(in the rows, 128 means zero)
Known rows, with every way that one mark hangs from another:
{J409 {J5 J163 {J502 J6}}}: [ 87 142  62 103 103 161 127 132 156 155 127 114  71 138  80 105 151 120
 121 114 128 115]
{J938 J180}: [177 101  98 161 104 155 191 169 142  92 120 146 109 134 191 133  94 125
 112 189 149 113]
{J5 J163 {J409 {J618 J938}} {J502 J6}}: [114 135 178 122 141 113  91 112 103 157 126 118 187 132  76 108 142 105
 122  51 106 143]
{J163 {J5 J409 J502}}: [140 129  93 161 137 131 160 122 131 139 102 113  83 115 104 102  94 137
 134 142 118 121]
{J938 {J618 J163 {J409 {J5 {J502 J6}}}}}: [104 179 128 100 101 132  97 128 106 161 160 119  96 116 171 179 199 149
 152 155 149 141]
{J502 {J5 J163 {J409 J618}} J6}: [ 79 104  80 100 173 158 101 159 131 160 152 147 167 183  66 156 161 110
  99  64 103 124]
{J409 J5 J618}: [155 112  61 112 170 138 139 128 140  78 147 104 111 206 168 122  98 130
 125 159 162 113]
{J409 {J618 {J163 {J5 J502}} {J938 J180}}}: [138  87 236 139 127  79 133 110  92 104 110  80 156 114 160 121 100 121
 162 123 116 128]
{J163 J5}: [151  89  81 152 127 143 181 124 171  89 124 139  68 112 157 128  85 136
 125 190 137 140]
{J163 {J5 {J409 J618} J502}}: [143 115 105 155 178 111 140 128 103 128 116  82 116 157 116 101  83 125
 136 123 124 125]
{J5 J163 J409 J502}: [124 161 120 138 106 122 134 152 125 146  95 124 115 116  97  80 113 129
  97 103 136 118]
{J502 {J5 J409}}: [134 130  56 136 146 171 149 149 149 135 148 161 132 152 113 143 135 137
 115 138 123 119]
{J409 {J618 J938}}: [182 107 161 136 147 118 141 107 130  69 159 131 162 141 182 123  88 118
 125 154 157 160]
{J938 J180 {J618 {J163 {J5 J502}} J409}}: [138 125 189 153  85  86 156 157  84 142 119 100 103  87 211 172 147 143
 151 176 132 120]
{J618 J163 J409 {J938 J180}}: [163 149 247 124  89  89 107 120 105  86 121 177 177  63 214 165 132 119
 139 170 138 127]
{J163 {J5 {J409 J618}}}: [153  87 104 147 191 115 142 127 127  97 117 117 135 169 140 128  83 130
 126 134 122 118]
{J6 {J502 {J5 J409}}}: [134 158  47 137 116 163 135 146 124 160 161 119 123 156  90  97 147 152
 128 122 137 133]
{J5 J409}: [162 144  91 148 137 150 149 139 147 104 119 160 124 133 149 121 100 140
 109 157 148 124]
{J502 {J5 J163 J409} J6}: [ 75 120  66 110 130 176 120 157 161 172 137 175 138 138  55 153 178 123
 100  81  97 119]
{J618 {J163 J5} J938}: [131 102 206 131 110 104 132  77 166  80 116 151 130  70 159 128 110 148
 148 157 129 147]

Rows:
[105 112  94 109 171 131 118 163 120 133 140 126 171 188  93 131 132 119
  93  74 123 111]
{J502 {J5 J163 {J409 J618}}}
[ 81 101  59 108 107 184 141 154 175 151 159 166 105 128  84 155 164 111
  97 113 118 146]
{J502 {J5 J163} J6}
[139 166 229 123 143  89  79  95  79 111 121 107 197 122 138 103 118 135
 143  93 145 148]
{J5 {J409 {J618 J163 J938}} J502}
[112 153 219 119 101  96  82  73 123 142 139 149 120  29 129 160 154 111
 168 142 108 175]
{J618 {J163 {J5 {J502 J6}}} J409 J938}
[116 124  77 153 138 157 147 121 143 164 115 130  85 108  76 125 124 128
 141 128 100 138]
{J163 {J5 J409 {J502 J6}}}
[169 158 139 110 127 106 115  88 140  92 148 166 135 112 181 148 130 121
 143 173 137 112]
{J618 {J409 J5} J938}
[103 149  75 121  98 141 120 159 132 171 139 117 134 152  63  81 152 145
 106  79 125 118]
{J6 {J502 {J5 J163 J409}}}
[102 158 155 119 107 116  94 110 123 143 134 140  81  52 133 161 144 110
 152 162 128 172]
{J618 {J163 {J5 {J502 J6}}} J409}
[100 153 105 132 106 151 117 149 132 170 108 142 114 111  70 105 144 121
 105  91 121 134]
{J5 J163 J409 {J502 J6}}
[141  65 233 134 143  85 136 107 119  76 111 112 179 123 183 144  96 127
 152 139 117 116]
{J409 {J618 {J163 J5} {J938 J180}}}
[132 124 184  89 153 104  87  79 132  68 138 116 173 158 170 127 120 142
 147 132 154 123]
{J409 J5 {J618 J163 J938}}
[174 120  95 137 113 124 176 168 111 120 141 129 116 164 231 187 156 143
 132 194 142  75]
{J938 J180 {J618 {J409 J5}}}
[133 160  77 146 122 171 135 139 127 159 132 142 106 116  96 122 135 128
 125 133 128 148]
{J5 J409 {J502 J6}}
[104 135 118 120 148 132 100 151 102 160 121 110 143 155  78 111 128 107
 105  70 126 137]
{J5 J163 {J409 J618} {J502 J6}}
[126 122 230 152 110  91 132 107 107 139  74 120 163  79 123 115 123 146
 163 109  92  96]
{J618 {J163 {J5 J409 J502}} {J938 J180}}
[ 98 121 141  95 136 119 100  98 126 140 141  94 143 155  88 108 146 108
 134  76 116 126]
{J409 {J5 J163 {J502 J6}} {J618 J938}}
[110 148  80 108  98 134 140 134 147 129 111  98  72 147 108  79 119 132
 114 126 151 101]
{J409 {J5 J163 J502}}
